Each row was made from one path, in order. Every step used is in the known rows, and no mark comes twice. Write each row's path.
Known rows:
c f: [ 1.54 -0.46 -0.90  0.95 -1.36  1.54  1.37  1.92  1.14 -1.46  2.07  1.92
  1.25 -0.76  1.36 -1.93 -0.84  5.38 -0.04 -2.45]
r c f: [-0.64  0.08 -0.99  1.98 -0.56 -0.44  0.21  2.70  1.33 -1.54  0.45  1.33
  2.08 -3.63  0.24 -1.76 -0.95  5.17 -0.44 -2.79]
r u w z a: [ 0.35 -1.93  1.91  0.67  5.52 -3.56 -1.34 -1.25  0.29  4.14 -0.54  0.38
  2.46  0.73 -1.85  2.58  0.81 -1.79  0.72 -0.37]
q f u z: [ 3.83  2.27  0.47 -2.30 -2.76  3.99 -0.17  4.11  1.87 -2.80  0.83 -2.49
 -0.61  0.42 -0.10 -0.51  2.45 -2.69  2.48  1.30]
f u: [ 0.47  0.54 -0.37 -0.63  1.99  4.76  0.83 -0.95  1.31 -3.21  1.89 -1.18
 -1.06 -0.13 -0.78 -0.49 -1.40  0.75  2.28  1.05]
z u: [ 0.36 -0.84 -0.90 -0.06  1.11 -0.24 -0.80 -0.09 -3.63 -3.17 -0.02  1.71
 -0.30 -0.72  0.12 -1.10 -2.74 -0.51  2.64  4.19]
a u z: [ 4.65 -0.04  0.56 -0.51 -6.70 -0.74 -0.04  2.82  0.58 -0.89 -0.80 -0.72
  3.96 -0.29  1.31 -1.94  0.52  0.37 -1.59 -0.32]
a z: [ 0.28 -0.25  0.02 -2.83  0.89  1.18  2.26  3.52  0.31 -1.06  4.49  2.09
  1.69 -1.01  0.22 -2.00 -2.57  1.21 -0.54 -0.69]
z a: [-0.19 -0.58  0.72 -0.01  1.11 -0.57 -0.79 -0.16  2.15  0.61  1.36  2.65
 -0.01 -0.10 -0.92  0.16 -2.61 -0.25  0.88  0.13]
f u w z: [ 1.07 -0.62 -0.70 -0.53  0.92  3.31  1.78 -3.17 -0.55 -1.30  2.22 -2.31
  0.37  0.68 -0.86  2.64  1.62 -0.53  3.24  0.21]
c r: [ 1.26 -0.95 -0.36 -0.74 -0.35  1.83  1.43  1.38  1.63 -3.42  1.53  2.87
 -1.36 -1.49  2.73 -1.57 -2.80 -1.24  2.13 -1.65]
u w z a: [ 0.37 -1.92  0.35 -0.03  0.36 -1.81 -0.40 -2.28 -0.01  3.05  1.77  1.41
  1.65  0.59 -0.80  2.85  0.66 -1.77  1.19 -0.50]
z r: [-0.34  0.75 -0.49  0.30  1.61  0.51  0.64 -1.20  2.34 -1.28 -0.46  2.49
 -1.91  2.01  0.66 -1.20 -1.31 -1.08 -0.62  0.56]
u z: [ 4.38  0.05 -0.42 -1.46 -1.07  1.98  0.11  2.02  3.23 -1.46  0.15 -0.97
  3.28  0.59 -0.39 -1.28 -0.27 -0.27  1.86 -0.60]
a u w z r c: [-2.74 -0.57  0.62  1.65 -4.85 -6.05  0.02 -1.29 -1.90  1.23 -2.45  0.39
  0.91 -1.25  1.05  0.83  2.71 -1.55 -4.16 -0.21]
u z r c f: [ 0.32  0.84 -0.91  0.78 -1.23 -0.73 -1.98  0.75  1.36  1.39 -2.87 -1.01
 -1.09 -0.24 -0.19 -2.06  0.69  2.93 -1.71 -2.06]
a u w z r: [ 0.38 -1.17  0.98  0.88 -5.36 -4.10  1.81 -2.11 -1.89  0.95 -0.77  1.37
  0.23  1.95  2.33  1.09  2.69 -1.76 -3.39 -0.38]
q f u w z r: [-0.29  1.36  0.84 -1.01 -0.98  0.69  1.50 -1.01 -0.79 -0.69  1.27 -0.28
 -4.17  2.39  0.64  2.56  4.45 -4.46  0.98  1.13]
r u z a: [ 3.39 -0.38  1.77 -0.25  4.60 -1.54 -3.50  1.46  3.65  3.78 -2.69 -1.25
  1.95  1.17 -2.55 -0.42 -1.06 -1.30  0.67  0.26]
f u w: [-2.67  2.70 -0.69  0.69  1.71  5.60  1.47 -0.93  0.44 -2.55  1.73 -1.45
 -0.08  0.67 -1.06  2.45 -0.01  0.17  3.38  0.59]
u w: [-1.51  2.09 -0.54  1.14  0.21  1.71  1.91  1.61  2.18 -2.10  1.57  1.25
  3.28  0.71 -0.09  1.29 -0.14  0.13  2.06 -1.02]
a u w: [-2.06  1.43  0.66  1.78 -5.38 -1.17  2.09  2.67 -0.02 -1.97  0.40  1.88
  3.48 -0.19  1.42  0.53  0.60  0.66 -1.91 -0.80]
w u: [ 1.29 -0.55 -0.04 -0.50 -1.14  5.32  1.94  1.54  0.42 -2.27  1.54 -0.47
  6.61 -0.59  1.24 -0.88 -1.69 -0.84  1.39 -0.94]

Write each row's path:
[ 0.03  1.11 -0.61  0.43  0.57 -0.97 -1.80  0.33  3.01  0.41 -3.12 -1.30
 -0.38 -0.16 -1.09 -1.45  0.09 -1.62 -0.51  0.35] => u z r c
[ 2.77  0.53 -0.49 -0.96 -0.19  0.92 -1.10 -0.63  3.17 -0.02 -1.46 -0.25
 -1.05  2.97  0.03 -1.31  0.11 -1.61 -0.14  0.29] => u z r
[ 2.65 -1.18  1.26 -1.32  3.92 -0.93 -2.85  1.35  1.87  2.69 -2.48 -0.48
 -1.95  0.04  0.21 -0.76 -2.32 -2.82  1.37 -0.61] => c r u z a
[-3.54  1.61  1.23  1.80 -4.47 -2.66 -0.45  1.19 -0.62  1.65  0.20  2.49
  1.24 -0.04  0.37  2.04 -0.37 -0.17 -1.86 -0.34] => z a u w
[-2.62  1.02 -1.36  0.89  1.08  0.56 -0.09  0.17 -4.39 -2.50 -0.18  1.75
  0.70 -0.05 -0.20  1.22 -1.09 -1.04  3.26  3.55] => z u w
[-0.51 -1.08  0.51 -1.06  1.57  1.64 -0.58 -4.79 -1.85  2.45  1.98 -1.86
 -1.58  0.85 -1.89  4.04  0.84 -1.68  2.64  0.70] => f u w z a
[ 0.20 -1.90 -1.14  0.33  0.78  0.38 -0.90 -4.42 -1.40  0.89 -0.61 -1.88
 -4.85 -1.31 -0.08 -0.47  1.20  2.87 -1.55 -0.51] => w z r c f u
[ 0.17  0.72 -0.90 -0.28 -3.00  3.01 -1.67  1.55 -0.23  1.73 -2.86 -3.12
  3.11 -0.56  0.86 -1.65  0.58  1.99 -1.72 -2.01] => w u z r c f
[-4.70  1.79 -1.12 -1.81  2.21  1.81  0.18  0.03 -2.50  1.10  1.56 -1.09
 -6.49 -1.78 -0.74 -1.56 -1.38  4.78 -3.06 -0.27] => a z r c f u
[-7.77  3.77 -1.30 -0.77  2.00  2.51  0.68  0.34 -3.27  1.89  1.71 -1.42
 -5.55 -1.06 -1.02  0.69 -0.32  4.34 -2.29 -0.78] => a z r c f u w
[-3.41  2.35  0.90  1.99  6.37 -1.18  0.37 -0.20  2.40  0.45 -2.62  0.75
 -0.56  3.23 -0.70  0.98  0.24 -1.60 -0.58 -0.05] => z r u w
[-1.59  0.93  0.52  0.86  4.48  0.02  1.79  2.53  1.35 -1.39 -1.00  1.21
 -0.44  0.17  1.59  0.30 -1.00 -1.58  2.27 -1.91] => c r u w
[-2.01 -0.79  0.10  2.25 -6.53 -5.72  0.28 -0.63 -3.43  2.34 -2.12  1.04
 -0.17 -1.48  2.32  0.16  3.16  3.18 -5.43 -1.92] => a u w z r c f
[ 4.39 -4.66 -0.89 -1.49  0.62 -2.18 -0.49 -2.23 -5.21 -1.71  0.50  1.18
  0.49 -1.01  0.70 -0.85 -0.89 -1.35  2.25  4.15] => w z u
[-0.93  1.98 -1.08 -0.41  1.76  2.65 -2.48 -2.35  1.65 -0.02 -3.20 -3.98
 -3.98  0.27 -2.18 -0.63  0.27 -1.67  0.76  1.50] => f u z r c
[-0.33 -1.20 -0.72 -3.10  2.00 -0.54  0.44  2.54 -6.17 -1.49  2.96  2.20
 -1.28 -1.42  0.43 -1.89 -3.62  0.21  0.62  4.06] => a z u
[-1.12  0.16  1.20 -1.97  6.96 -1.63  0.70  2.14  0.66  1.25  0.28  1.65
 -1.96  1.77 -0.21 -2.39 -2.20 -0.23 -3.34  0.75] => a z r u
[-0.44  0.74 -0.60 -0.16 -0.06  1.78 -4.57 -0.48 -0.19  3.27 -1.07 -4.42
 -2.49 -2.52 -2.76  0.24 -0.72  3.62  1.06 -0.35] => r c f u z a
[-3.55  1.84 -1.21  1.29  1.24  2.29 -1.02 -2.24 -0.65 -0.68 -1.30 -1.09
 -5.59 -0.86 -0.34 -1.11 -0.73  4.30 -1.01 -0.31] => z r c f u
[ 3.59 -4.20  1.78 -0.46 -5.35 -5.47 -0.72 -1.67 -1.82  2.62  0.60  1.75
  1.28 -1.25  1.02 -0.22 -0.32 -0.68 -3.18  0.33] => w z a u
[ 2.84  0.36  0.30 -0.25 -5.92 -1.68 -0.40  0.36  0.68  0.31 -2.68  0.03
 -0.66  1.97  1.62 -2.05  0.74 -1.08 -4.05  0.50] => a u z r
[ 1.97 -1.84  0.94  0.71 -6.47 -2.94  1.82  0.48 -1.73 -0.25  0.96  0.96
  4.35 -0.49  2.04  0.97  2.37  0.00 -1.70 -0.90] => a u w z
[ 2.14 -1.45  1.26  0.72  4.87 -2.47  0.98  0.36  0.94  0.51 -0.35 -0.54
  4.65  0.74 -0.89  1.27  2.01 -0.84  1.14 -0.90] => r u w z
[-3.36  0.55 -0.66  0.37  2.44  0.35 -0.32 -4.76 -1.15  0.37 -1.22 -2.38
 -3.00 -0.03 -1.77  2.61  2.09 -2.41  0.72  1.06] => f u w z r c
[ 1.81 -1.77 -0.04  0.22 -0.29 -0.05  1.95 -0.71  0.85 -0.84  1.89  0.54
  3.83  0.48  0.22  1.49  1.65 -1.03  1.84 -1.09] => u w z
